What can hang from each mark:
q142: q97
q469: q539 q697
q697: q469
q721: q97
q539: q469 q630
q630: q539
q97: q98 q142 q353 q539
q98: q97 q216 q220
q353: q97

Every row comes from one small tree of marks. The marks that hang from a mark follow it in brackets, in the order of their numbers. Every link used is in the known rows. Which tree was each row made from?
Known rows:
q142(q97(q353)): [-16.9 -11.3   1.0 -17.1  15.8 -10.7 -37.3  21.4  12.8  -5.4  -3.1   5.1
  19.9  -9.2   2.4   4.4  -9.5  36.1  -1.4 -51.5   1.0 -12.1   2.7 -24.5]
q97(q142 q353 q539(q630)): [-23.8  -7.8  -2.8  34.9 -23.2  11.3  14.7  -7.7   0.4   2.5 -12.0 -25.1
   1.7  38.5 -42.0  -5.8  20.5 -36.7  29.2 -39.0  13.1 -14.8  -3.1  10.2]
q98(q97(q142 q353 q539(q469)) q220): [  5.9  -7.9   6.8   2.2 -11.7 -17.4   0.7  12.4   1.1  42.1  -3.2 -32.7
 -41.1   3.7 -19.5   0.1 -17.0 -46.1  -3.8  26.5  12.6 -27.9  25.1 -10.5]
q721(q97(q98(q216) q142 q353 q539(q469))): [ 18.1   8.5  40.5  -1.2 -13.1  17.7  13.1  -6.7   8.2  30.1  17.6  30.0
 -23.1   8.9  13.9  36.6 -24.1 -31.8  -9.6   7.7 -11.0 -46.7  10.9  21.9]
q142(q97(q353 q539(q469))): [-17.4  -9.1 -17.9 -19.1   8.8  -9.9  -7.6  12.3  14.4  13.3  11.6  -1.3
  34.1 -13.6   7.2 -11.8 -31.5  -2.3   0.8 -29.9   1.3 -30.9  -3.5 -20.0]
q630(q539(q469(q697))): [ -8.8 -12.8  -8.5 -15.7  24.5   4.6  36.5  -1.1 -15.2 -33.5  20.5  12.3
  47.9 -40.0  34.2 -19.7   8.4  60.3 -22.0   4.7 -17.0  18.8 -29.8 -14.4]
q539(q469 q630): [-29.1  -4.2 -28.9 -13.8   6.4 -22.5  35.2  -2.0  20.1 -12.2  23.4  15.8
  61.9 -25.3  26.6 -10.4  23.0  -0.2  23.5  -1.6 -26.5  30.2 -13.3  -2.0]
q142(q97(q98)): [  7.9   0.4   1.0 -21.2  22.4  -8.9 -42.0  28.3  12.9 -32.6 -18.0  23.4
  19.5 -23.5  14.5   9.8  11.0  16.7 -10.3  -3.2  -5.6  23.0   4.1  -3.6]
q721(q97(q98 q142 q353 q539(q630))): [ -1.9  -4.4  27.7  25.3  -5.9  16.8  -6.0  -2.9   9.1  -4.1  -3.1  12.7
  -9.7  25.2 -46.9  14.6  14.0 -66.0   8.2 -37.5  12.4 -30.2   5.3  23.9]
q630(q539(q469)): [ -7.6 -16.1   0.1 -20.2  13.8  -6.3  16.6  -2.2  10.4 -14.3  38.8   8.4
  60.4 -33.8  32.4   6.9  16.0  23.5  -9.3  24.8  -4.4  22.8 -11.5   2.6]
q721(q97(q539)): [  7.6 -13.6  42.8 -12.1   2.1 -12.3 -17.6   8.5 -11.7  -7.6  19.0  -4.4
  47.7   0.5  18.1   6.2  10.9   2.0   9.2   8.3 -12.1  -1.2  17.7  15.3]
q721(q97(q353 q539(q469 q630))): [-26.0 -11.3  -4.0  -3.6   6.6 -12.0  17.6 -14.6  17.5  15.6  46.1  14.0
  48.9  -6.5  -3.4  -1.2 -12.9 -38.2  18.3 -38.7  -6.3 -33.7  -6.0   3.6]
q142(q97(q98(q216))): [ 12.0   7.8   6.4 -21.8  17.6  -4.6 -32.3   8.1   7.0  -9.5  -3.0  21.1
  -6.0 -15.2  35.0  21.2  -9.4  30.7  -6.0  16.4  -3.6  15.2   3.7  -1.1]
q630(q539): [ -2.1 -20.4  15.6  -4.5  11.3  -3.3 -11.3  -3.4  -0.3 -22.6  24.5  -8.1
  41.5 -12.3  12.1   8.9  30.5  35.8  -7.7  12.4  10.6  27.0  -3.3   7.0]
q697(q469(q539)): [ 12.7  -4.9   6.9 -12.8  -9.8  38.3  30.6  -9.3 -19.0  -0.4  -5.3  -2.2
  42.6 -21.1  42.7 -39.7   2.0  64.4 -10.5  -9.2 -31.2  52.4  -6.4   4.2]
q142(q97(q98(q216 q220))): [ 22.7  10.2  -9.2 -28.7  23.1  -7.6 -41.1  13.8   2.5  -2.5   6.3   3.5
 -21.9 -10.2  30.7  15.1 -16.7  34.4  -0.8  57.9   5.6  17.0   9.2 -11.3]
q353(q97(q98(q220) q142 q539(q630))): [  8.9   8.4 -12.4  27.7   5.4  -3.6 -17.3   3.9  -8.4  -9.4 -11.3 -14.3
 -30.7  23.4 -35.5  15.7  29.3 -64.2  17.9  17.4  27.8  24.1  12.3   9.0]
q721(q97(q353 q539)): [ -1.1 -12.0  39.8  -4.2  -2.1  -9.2 -24.0   3.2  -1.4   7.9  20.6   0.4
  27.6  11.0  -4.4   8.7  -8.9   7.9  -1.9 -27.7   0.1 -28.7  13.6   4.6]
q469(q539(q630) q697): [-10.6  -5.1 -13.3  -1.3   0.8  28.4  38.6 -24.5 -47.0 -24.4   0.6  -4.5
  27.2 -12.3  13.2 -59.1  17.4  69.4  -4.2 -41.0 -17.2  41.2 -32.8  -4.2]
q697(q469(q539(q630))): [ -5.6  -6.7 -22.9  -2.8  -3.6  37.3  44.4 -25.3  -8.3  -2.1  10.1  -1.4
  48.8 -19.5  21.1 -54.1  12.1  27.4  12.0 -25.9 -21.0  55.5 -17.5   6.1]
q97(q98 q142 q539(q469(q697))): [ 13.2  12.2   2.7   3.8 -11.2  22.9  43.8  22.0 -25.1 -29.5 -39.9  15.7
   2.0  -2.2  10.7 -17.9  13.9   5.5 -22.3  16.1 -31.3   6.7 -13.0   6.0]
q539(q469(q697) q630): [-28.7  -0.5 -37.3 -10.2  15.7  -7.6  52.6  -2.1  -9.7 -32.7   7.0  20.6
  50.7 -29.7  27.8 -33.2  15.4  36.9   4.7 -24.5 -40.1  23.9 -32.8 -16.5]

Which tree is each row?
[ -2.8  -0.8  -1.2 -11.7  16.1  -8.4 -48.3  20.6  19.0 -19.8 -17.2  23.1
   3.0 -14.8  -7.1   7.8  -5.6  28.2 -20.4 -38.3   6.1  -4.4   3.9 -15.7]
q142(q97(q98 q353))
[-16.4   6.1 -42.8  -4.7  10.5   1.2   4.7 -23.9  31.1  20.6  23.3  17.2
  -7.6  -7.0  -6.7  -2.6 -40.8 -33.3  11.2 -17.1  14.5 -31.3 -18.9  -9.4]
q142(q97(q98(q216) q353 q539(q469 q630)))
[ 22.6  -2.2  36.2  -6.6  -4.1 -15.0 -12.4   8.1 -14.2  32.7  -4.3 -31.8
 -62.6   3.7  17.0  26.6   4.8  -1.0   8.8  63.0   4.6  18.1  30.7   6.4]
q98(q97(q142) q216 q220)
[-25.1  -0.9 -47.7  -3.3  13.9  -3.1  -5.7  -5.2  34.7  -1.6   8.7  15.4
  18.6 -14.3 -24.4 -16.1 -22.6 -48.4   1.8 -37.1  16.0 -23.0 -17.3 -14.3]
q142(q97(q98 q353 q539(q469 q630)))
[ -4.4 -15.3  26.9   6.7  -6.2 -26.1 -30.9  -6.0   3.6  24.4 -14.1 -31.6
 -19.4   0.3 -25.1  -0.4 -10.6  -1.8 -12.0 -14.3  18.8 -15.1  20.8  -3.0]
q98(q97(q353 q539))
[  2.8   3.4  10.5   8.1 -18.4  -5.4 -22.1  -3.7   6.2 -11.8 -20.7  -1.6
  -0.3  16.2 -24.0  -1.6   1.6  22.3 -18.4  -4.6   5.4  -6.1   4.1   5.6]
q97(q98 q353 q539)
[  7.0  14.3   9.2  34.4  -3.6   6.6   1.6 -20.3  -6.9   9.3  -4.7  -2.9
 -39.7  20.2 -16.4  37.4  19.0 -47.7  18.4   0.9  14.7  13.8   3.7  25.5]
q353(q97(q98(q216) q142 q539(q630)))
[  3.1   6.7   7.9   8.9 -25.2  10.2  20.1  10.2  10.9   2.6 -18.9  13.5
  -4.1  10.6 -13.8   8.4   3.3 -23.2 -15.4  -0.6  -8.2 -21.5   1.8   8.6]
q97(q98 q142 q353 q539(q469))
[-10.2  -2.9  11.7   8.2 -27.0   8.5  30.1   9.3   2.6  15.9  -5.0  -6.8
  15.2  15.5  -3.8   1.5   0.8 -15.9   5.7 -11.2 -12.2 -23.7   2.9   4.3]
q97(q142 q353 q539(q469))
[-29.1   0.7 -25.8  20.0  -8.3  20.8  59.7  -4.7 -16.6  -7.0 -13.8  -3.9
   7.5  12.9 -22.0 -34.0   1.7 -13.1  10.1 -52.4 -17.2 -24.8 -28.9  -9.7]
q97(q142 q353 q539(q469(q697) q630))
[-24.0   3.3 -56.6  -2.7  26.6   7.1  12.3  -0.5   6.2 -19.8  -9.7  19.8
   6.5 -18.6 -21.8 -42.7 -26.9  -8.0 -12.7 -57.0  -0.5 -26.3 -36.1 -28.1]
q142(q97(q98 q353 q539(q469(q697) q630)))
[  7.5  -4.0  16.9 -12.1   3.5 -32.3 -33.2 -17.8   2.7  44.4  13.1 -27.6
 -60.0  -3.5   5.8  12.7 -24.9  37.2  -6.5  29.0  13.8  -6.4  22.2 -15.9]
q98(q97(q353) q216 q220)
[ 12.2   5.0  -3.1  -8.0  -4.7 -17.2 -33.2   6.2  11.1 -14.9 -10.6   3.9
 -14.8   7.5  -9.2   2.0   7.4  51.3 -20.3  22.3   2.0  12.1   6.7 -11.4]
q97(q98(q220) q353)
[ 14.6   7.2  14.1   7.8 -13.4   3.9 -20.6  21.2   2.1 -11.3 -27.6   1.8
 -35.7  20.0 -19.4  12.7  20.3  12.4 -12.3  18.6   2.3   3.1  15.1  -2.4]
q97(q98(q220) q142 q353)
[  4.7   7.6 -40.1  -6.9  15.8  -0.9 -24.2 -13.2   7.8   0.3  14.0 -19.2
 -23.7  11.4  -6.2 -11.8 -20.9 -24.1  26.6  48.9  30.1   7.8  -2.9  -4.0]
q142(q97(q98(q216 q220) q539(q630)))
[  0.8   5.0   4.3  36.1  -0.4  -1.9  -6.8   1.5  -4.1 -15.9 -21.3  -0.6
 -14.6  12.7 -31.2  25.6  41.6 -65.0  12.3 -21.1  16.4  23.6   5.4  22.9]
q353(q97(q98 q142 q539(q630)))
[ 27.6  10.4  18.7   7.0   8.9 -10.4 -34.0  29.4  -9.0 -18.0 -19.8   7.9
 -31.2   0.8   0.4  39.6  34.9  -2.0  -8.7  24.5   2.4  36.0  22.7   1.2]
q353(q97(q98(q220) q142))
[ 18.1  18.7  -2.1   3.5 -26.3  11.8  20.4  -8.7   3.7  27.0   4.4  -4.9
 -49.3  23.7   1.9   9.6 -23.2  -8.4  -1.2  59.5   0.6 -24.9   6.4   5.7]
q97(q98(q216 q220) q142 q353 q539(q469))
[ 26.5  -1.1  33.0   4.2 -11.9  -9.5  -9.8  -1.5 -22.2  38.8  -5.7 -53.7
 -65.3  23.4  -0.5  13.8 -10.2 -24.6  14.2  74.4  18.3   1.2  32.6  13.7]
q98(q97(q142 q539) q216 q220)
[-21.6  -4.9 -12.2  11.8 -16.3   4.4  50.9   1.9   1.7  -2.3   8.8 -10.3
  37.8  10.9  -1.0  -6.9  25.1 -57.4  35.3   4.2 -12.2   5.8  -5.7  15.0]
q97(q142 q539(q469 q630))
[ 17.3   8.3 -15.0 -11.2   5.6   2.5 -46.8  -6.5   6.5  13.6   2.9 -16.1
 -46.5  18.5  -6.5   2.1 -44.5  18.9  -3.2  31.2  30.2 -28.6   7.5 -16.4]
q142(q97(q98(q216 q220) q353 q539))
[ 22.6  21.1  11.6  10.5   4.7  14.3  31.9   1.1 -33.1   1.8 -16.8  22.4
 -39.0  -8.7  28.1  22.1  -6.2   7.7 -21.7   6.9 -21.1   0.0  -9.2   5.4]
q353(q97(q98(q216) q142 q539(q469(q697))))
[ 11.9  10.5  15.4   7.4 -23.8  -0.8 -11.6 -27.0   1.5  10.6  -4.8  -3.6
 -26.3  24.4  -6.0   8.8 -17.4  37.1 -12.6  14.5   6.7 -12.5   0.4   9.6]
q97(q98(q216) q353 q539)
